(in the rows, 128 means zero)
Known rows, with every step that occurs:
zoset, ripa, vadute, muref: [173 130 111 119 138 151 107 133 103 124 135 135 106  92 136 129 169 132
 131 123 140 142 118 140 125 131 156 160 146 143  83 131 128 140 175 153
 120 126 141 137  91 112 149 142 129 133 143 142 127 114 122 153 139 131
 118 129 188 135  89]
fama, depos, vadute: [ 97 131 142 117 124 141 134 167 149 154 149  75 141  97 151 120 113 178
 139 145 140 152 142 143 149 157 129 139 134 128 174 124 126 157 132 137
 112 129 160 146 138 151 114 125 146 143 108 157 115 112 127 151 166 122
 116 138 152 134 128]
roka, ripa: [118 122 122 129 120 129 117 132 143  98 144 117 119 122 170 146 131 190
 136 143 123 145 105 150 110 134 107 149 127 141 141 144 149 145 115 120
 151 125 170 143  84 140 106 136  94 153 129 141 130 108 127 126 147 129
 118 120 150 123 135]
vufug, fama: [ 95 123 134 124 102 146 114 127 157 133 138 143 139 148  98 131  99 154
 142 127 127 159  96 148 109 138 140 152 142 142 137 126 135 155 137 132
 154 126 151 129 133 135 150 135 117 147 131 141 120  90 132 134 143 139
 111 122  87 132 128]
fasap, fama: [120 121 124 121 107 130 137 131 141 110 142 132 118 132 171 147 112 180
 146 119 152 164 101 139 138 109 132 137 140 133 183 122 129 136 103 146
 172 124 168 147 109 143 144 136 127 137 139 121 148 111 125 114 138 134
 130 133 135 138 131]
ripa, vadute, muref, fama, depos: [117 153 138 116 121 137 122 150 101 112 140 139 151  81  85 136 156 134
 137 143 145 132 120 150 134 176 179 157 142 124 140 155 112 128 131 145
 124 125 142 132 119 130 128 122 160 143 162 133 125 100 127 161 145 134
 129 139 138 142 155]
vaki, vufug: [131 120 108 132 125 140 100 146 143 101 132 127 119 104 141 143  98 159
 152 120 140 159 132 134 133 136 129 119 137 133 176 146 140 116 138 114
 150 124 157 133 125 140 155 130 116 139 124 115 137  81 105 124 149 140
 126 129 132 134 108]
fasap, fama, muref, vaki: [104 128  97 120 114 123 124 139 164 135 137 109 111 155 187 132  95 180
 151 122 126 115  95 141 133 103 121  71 143 117 135 139 128 166 117 133
 174 118 150 131 122 129 132 143 100 114 138 118 148 128 131  89 137 155
 147 135 110 132 108]
zoset, ripa, vadute, muref, vaki, vufug: [171 117  78 132 133 152  76 139 108 129 132 120  98  85 162 145 133 149
 166 128 137 130 134 125 137 151 171 112 147 136 126 163 132 112 167 117
 125 124 132 123 121 123 144 139 129 108 148 118 146  94 107 126 128 145
 126 127 162 136  67]
depos, fama, fasap: [106 137 129 121 138 121 138 124 192  80 162 130 146 113  63 115 112 130
 130 113 108 158 143 138 175  89 123 147 142 119 132 118 138 123 166 133
 177 126 140 134 111 112 164 135  89 164 165 101 141  92 136 121 158 135
 131 128 146 132 188]
vadute, depos: [112 124 141 104 100 138 107 150 144 127 120 108 128 134 126 140 101 141
 131 101 118 155 128 139 113 107 106 132 136 139 187 151 124 158 149 147
 137 133 157 143 100 124 127 140 130 120 118 125 100 112 130 136 175 142
 111 132 138 138 111]
depos, fama: [103 141 129 125 127 139 127 142 167  88 151 132 137 105 113 135 107 122
 143 113 116 161 128 142 135 123 113 147 136 123 151 122 125 125 172 142
 173 125 149 141 103 123 152 138  96 154 147 121 154  93 120 131 153 137
 133 132 168 134 158]
zoset, ripa: [115 129 118 116 124 154 110 131 156 131 129 112 118 100 147 103 138 157
 148 135 116 140 118 143 134 135 126 150 139 145 175 127 138 142 157 139
 136 125 154 156  97 115 140 141 126 153 109 126 123 108 121 128 127 139
  97 138 172 126 117]
muref, vaki: [106 122 113 127 109 143 103 139 155 142 149  98 134 132 195 146 106 159
 151 144 120 117 135 139 150 142 127 135 144 128 133 143 133 153 142 129
 151 121 138 136 123 128 121 150 109 129 142 129 112 111 124 115 153 151
 123 139 110 127 138]
fasap, fama, depos, vadute: [102 125 134 116 117 133 152 163 148 148 151  80 128 102 154 129 107 204
 148 140 159 161 122 141 142 138 141 130 134 128 213 122 123 139 107 143
 125 129 168 151 133 162 118 120 152 138 111 151 140 127 132 143 148 119
 125 137 145 140 126]
vaki, muref: [111 143 135 121 114 133 125 147 119 111 137 144 121 140 162 148 122 140
 129 121 118 139 106 151 121 144 119 140 145 135 102 125 133 178  98 132
 129 133 160 139 112 150 139 148 102 150 132 141 118  76 113 130 152 142
 125 128 128 132 163]
zoset, ripa, vadute, depos, fama: [142 136 107 107 133 157 105 142 162  99 128 136 115  90  58 116 120 109
 150 108 105 179 130 129  96  95 117 133 138 125 148 147 116 120 201 153
 138 133 136 136  83 105 135 138 107 124 135 123 140 123 131 134 121 142
 125 132 195 138 106]
muref, vaki, vufug: [125 116  92 137 118 143  89 145 145 121 134 104 121 109 185 151  93 169
 165 130 127 133 138 129 145 148 136  99 141 128 178 159 132 119 137 103
 150 121 139 128 137 138 139 137 111 119 141 116 129  88 106 106 148 150
 127 134 119 132 109]
fama, depos, vadute, muref: [128 138 153 123 122 135 139 172 116 147 150  89 133  92 154 147 138 165
 128 120 154 127 136 148 155 159 149 155 141 139 148 124 127 155 143 150
 108 129 160 146 132 141 132 128 154 143 134 153 115 105 118 177 193 111
 117 124 170 135 111]
fama, depos, vadute, ripa: [108 132 147 126 128 146 144 181 163 158 152  62 144 122 156 150  90 165
 134 140 155 149 130 134 179 166 137 151 138 132 160 122 145 142 124 145
 106 120 158 129 139 148 117 129 134 132 113 138 117 118 121 146 161 121
 104 121 153 130 182]
vufug, fama, fasap: [ 94 123 133 121 117 125 120 115 186 124 151 135 149 149  59 106 102 162
 130 120 112 165 111 142 158 114 143 158 149 135 131 121 145 146 131 126
 163 129 139 129 139 120 160 132 111 155 147 116 113  87 146 131 154 140
 110 120  74 129 162]
vaki, vufug, fama, muref: [102 132  97 128 120 137 112 138 164 116 117 148 130 140  64 112  79 167
 142 104 122 160  84 145  91 125 124  78 137 128 125 138 146 153 142 114
 148 127 153 112 145 129 172 128 100 130 120 122 151  82 120 112 129 147
 135 117  91 135  62]
vaki, muref, fama, depos, vadute, ripa: [ 92 151 159 125 117 137 154 192 144 152 145 104 136 117 137 159 101 153
 143 145 145 142 134 139 170 191 142 153 140 130 138 134 136 135  98 130
  89 124 158 126 133 168 117 130 132 141 132 119 126  88 119 159 142 134
 112 125 120 136 252]
vadute, depos, fama, muref, vaki: [ 98 142  95 111 120 132 107 152 175 117 133 106 130 139 116 125  84 132
 143  99  88 116 123 141 116  98  94  63 140 114 138 149 122 158 175 141
 166 126 136 123 113 109 128 147  90 109 145 116 129 118 135 100 154 158
 141 133 139 134 109]
ripa, vadute, muref: [165 130 126 126 131 143 112 136  98 107 144 145 114 108 154 157 145 126
 119 119 147 149 118 140 133 129 150 168 147 133  64 133 130 148 158 149
 131 128 141 130 101 127 150 140 123 132 160 147 135 109 120 152 164 129
 133 127 161 133  99]
roka, ripa, vadute: [150 117 110 129 137 141 106 123 134  93 148 132 112 117 153 141 141 170
 129 155 129 164 106 139  94 125 124 157 128 126  76 149 139 140 131 116
 137 128 154 128  81 137 110 136  91 135 142 159 139 123 126 130 127 134
 131 130 157 124 119]
vaki, muref, fama: [ 87 151 142 123 105 126 125 146 122 114 131 185 130 116 131 149 132 132
 144 139 122 139 118 151 128 160 129 162 141 134 139 148 125 139  99 120
 130 131 154 138 104 158 139 141 119 161 150 102 126  62 122 137 138 153
 130 137  89 137 234]
vadute, ripa: [118 127 139 126 121 147 131 157 165 122 146 108 142 147 169 163  91 146
 133 123 143 142 114 134 171 147 122 162 139 138 136 126 150 136 134 143
 135 118 153 128 121 130 140 143 107 138 129 115 122 103 116 122 153 137
 102 123 140 126 197]

Rows:
[134 129 147 119 117 126 151 170 106 145 153  88 118 101 169 158 135 179
 134 111 168 139 121 145 160 145 158 140 143 135 171 124 123 139 119 157
 128 129 172 147 132 157 134 126 161 136 136 153 141 113 120 165 174 111
 124 121 163 141 105] : fasap, fama, depos, vadute, muref
[ 80 150 153 119 111 132 140 176 134 153 143 113 134  93 122 130 129 158
 148 155 133 145 134 147 137 180 143 148 136 127 168 145 117 145  97 122
  93 133 157 142 134 170 111 126 147 152 125 135 120  88 126 164 149 134
 128 138 112 141 195] : vaki, muref, fama, depos, vadute
[110 140 146 124 108 131 122 142 114 114 139 167 130  99 138 157 154 136
 136 122 147 124 129 150 152 155 152 177 140 142 152 151 126 110 147 138
 141 124 152 139 102 138 151 134 145 157 164 102 133  79 127 151 166 141
 126 131 125 138 199] : vadute, muref, fama
[110 134 117 117 121 119 145 139 152 103 129 136 116 148 144 122 103 173
 134 105 137 143  77 145 119  84 112  90 134 122 147 122 135 170 114 143
 171 124 165 136 110 127 152 135 110 136 120 120 155 120 130 101 136 141
 144 133 124 135  93] : fasap, fama, muref
[130 130 113 108 139 125 122 128 179  84 151 134 136 116  18 114 106 113
 130  94 103 176 145 126 145  73 123 137 142 113 124 141 122 115 176 139
 161 136 130 125  94 109 150 134 100 129 164 112 133 116 143 130 157 141
 134 128 149 139 161] : ripa, vadute, depos, fama, fasap
[147 112  99 139 116 152  84 131 126 131 138 138 116 118 117 155  99 145
 156 123 139 159 114 131 111 153 178 122 151 132  87 157 129 121 155 110
 137 125 125 105 151 140 156 134 115 107 164 137 155  81 116 131 129 146
 130 114 101 136  72] : ripa, vadute, muref, vaki, vufug, fama
[102 109 100 138  99 150  89 135 165 141 131 117 129 131 123 144  77 170
 167 127 122 154 116 135 114 159 151 107 146 135 147 147 133 127 139 100
 151 122 139 115 159 142 149 134 110 117 135 129 139  74 118 115 130 150
 122 117  83 132  97] : muref, vaki, vufug, fama
[ 97 128 150 127 115 154 146 181 173 165 151  72 148 133 115 146  76 174
 141 141 149 158 120 137 159 177 148 155 141 135 146 118 145 146 126 140
 105 123 157 122 159 149 124 127 129 131 112 140 116 102 124 151 144 122
  96 112 114 131 169] : vufug, fama, depos, vadute, ripa
[127 149 101 107 139 135 122 149 161  85 122 141 124 122  45 106  94 112
 130  91 100 163 112 140  84  77  94  90 130 110  91 140 118 152 187 152
 153 134 145 119  89 104 151 137  89 117 141 127 154 125 138 119 139 146
 152 132 158 138  93] : ripa, vadute, depos, fama, muref
[148 116 115 116 120 140 101 136 132 103 128 125 110 126 117 142 124 159
 129 125 116 171 123 137  78 101 107 138 127 131 125 166 132 147 140 132
 128 133 151 131  74 136  96 137 108 108 132 142 120 134 137 134 146 135
 127 125 150 134 105] : roka, ripa, vadute, depos
[ 95 157 146 117 114 131 130 161 108 118 141 126 162  83 106 143 150 147
 139 131 141 117 123 156 145 179 169 155 142 131 191 156 114 134 123 147
 135 125 151 142 124 134 136 125 167 156 154 121 115  94 124 163 159 131
 121 135 137 138 175] : vadute, muref, fama, depos
[117 134 147 122 115 113 139 138 157 137 157 145 125  98 112 134 143 155
 134 118 138 142 163 139 198 126 149 181 144 133 136 135 139  98 149 124
 134 125 143 134 108 145 149 129 143 163 177  99 123  91 144 160 189 133
 124 132 101 137 220] : depos, vadute, muref, fama, fasap
[117 133 147 122 109 128 126 154 123 142 140 150 113  87 165 159 143 150
 140 125 158 141 143 145 154 152 141 189 136 140 154 142 125 112 154 133
 120 126 158 138 105 153 140 127 155 155 160 121 134  90 124 169 177 134
 125 133 119 138 189] : depos, vadute, muref, fama
[ 91 147 146 120 117 110 131 137 155 107 147 169 139 128  82 123 139 139
 135 136 113 143 130 142 166 130 140 162 150 128 125 142 137 130 101 109
 139 129 138 132 110 143 147 136 108 166 168  81 123  69 138 130 154 153
 131 136  79 136 251] : vaki, muref, fama, fasap
[104 127 134 130 105 144 119 159 133 180 159  77 135 120 159 152 115 173
 148 129 137 114 131 146 148 174 167 124 151 135 128 139 121 156 146 138
 118 125 140 127 160 143 122 134 144 120 144 156 113 107 129 157 178 128
 113 117 116 136 103] : vufug, fama, depos, vadute, muref, vaki
[128 144  96 115 142 131 120 143 163  73 123 140 111 125  65 119 104 134
 126 106  97 161  99 143  68  79  82  84 125 112  81 149 129 149 172 135
 152 134 155 116  72 109 125 135  73 119 138 133 161 130 139 117 131 140
 154 119 168 133  84] : roka, ripa, vadute, depos, fama, muref
[112 133 129 109 126 118 129 136 192  89 151 121 140 123  37 120 100 123
 130  84  98 163 152 135 157  74 109 134 141 124 162 132 128 121 170 142
 169 134 139 134 100 110 154 134 102 139 160  91 119  97 143 126 174 137
 122 125 149 138 179] : vadute, depos, fama, fasap
[ 69 151 146 118 112 134 130 158 139 118 137 126 165  88  97 120 132 161
 147 153 133 130 118 151 137 175 154 140 133 124 207 155 116 137 110 137
 135 124 150 146 129 134 119 123 154 157 135 116 111 100 128 140 141 138
 121 145 120 138 183] : muref, fama, depos
[105 110 102 133 115 126  98 119 193 132 149 114 139 133  80 120  83 175
 156 128 112 154 128 130 157 128 159 102 153 130 154 145 145 128 130  97
 167 124 128 116 159 135 156 131 104 132 152 101 121  78 138 107 149 149
 119 119  61 133 143] : muref, vaki, vufug, fama, fasap
[ 82 130 143 122 112 142 135 161 161 164 147  90 144 113 101 112 100 185
 144 142 136 166 116 147 124 164 149 145 137 133 173 121 126 157 130 130
 111 131 153 136 153 148 119 123 148 146 108 168 118 101 132 157 152 125
 108 127 109 135 113] : vufug, fama, depos, vadute
[119 127  79 130 128 135  95 146 159 123 123 104 120 126 165 131  84 170
 154 122 117 118 123 135 127 126 122  61 139 119 144 158 137 145 142 105
 152 119 144 116 139 127 148 138  95 118 130 117 141  95 110  92 145 156
 143 131 118 131  81] : fama, muref, vaki, vufug
[172 113  80 147 133 136  85 140 108 102 142 115  98 100 190 174 130 171
 154 134 138 138 124 132 116 153 154 110 138 126  93 172 139 117 141 100
 134 127 142 110 114 144 124 134  99 110 168 131 152  97 106 123 142 137
 141 118 152 129  74] : roka, ripa, vadute, muref, vaki, vufug
[ 69 166 143 116 109 131 138 162 110 115 136 141 160 103  96 132 140 146
 143 150 122 126 115 157 127 186 150 136 141 125 175 149 116 156  83 127
 119 130 151 144 127 150 125 129 141 154 136 117 114  76 122 141 139 143
 125 138 111 140 199] : vaki, muref, fama, depos
[ 91 119 117 130 109 148 113 164 167 176 143  71 138 104 117 129  76 199
 169 145 134 154 133 133 130 184 161 101 139 129 180 145 125 138 129 109
 115 125 143 121 182 158 119 120 141 119 115 150 123  95 123 142 141 133
 118 126  99 138  87] : muref, vaki, vufug, fama, depos, vadute
[143 126 104 113 141 162 100 125 148 126 131 138 110  97 123 103 144 144
 145 156 122 163 113 134 119 125 141 154 140 134 114 132 133 136 164 140
 123 124 134 141  91 117 130 139 116 138 122 147 133 123 125 121 104 142
 117 146 166 131 103] : zoset, ripa, vadute
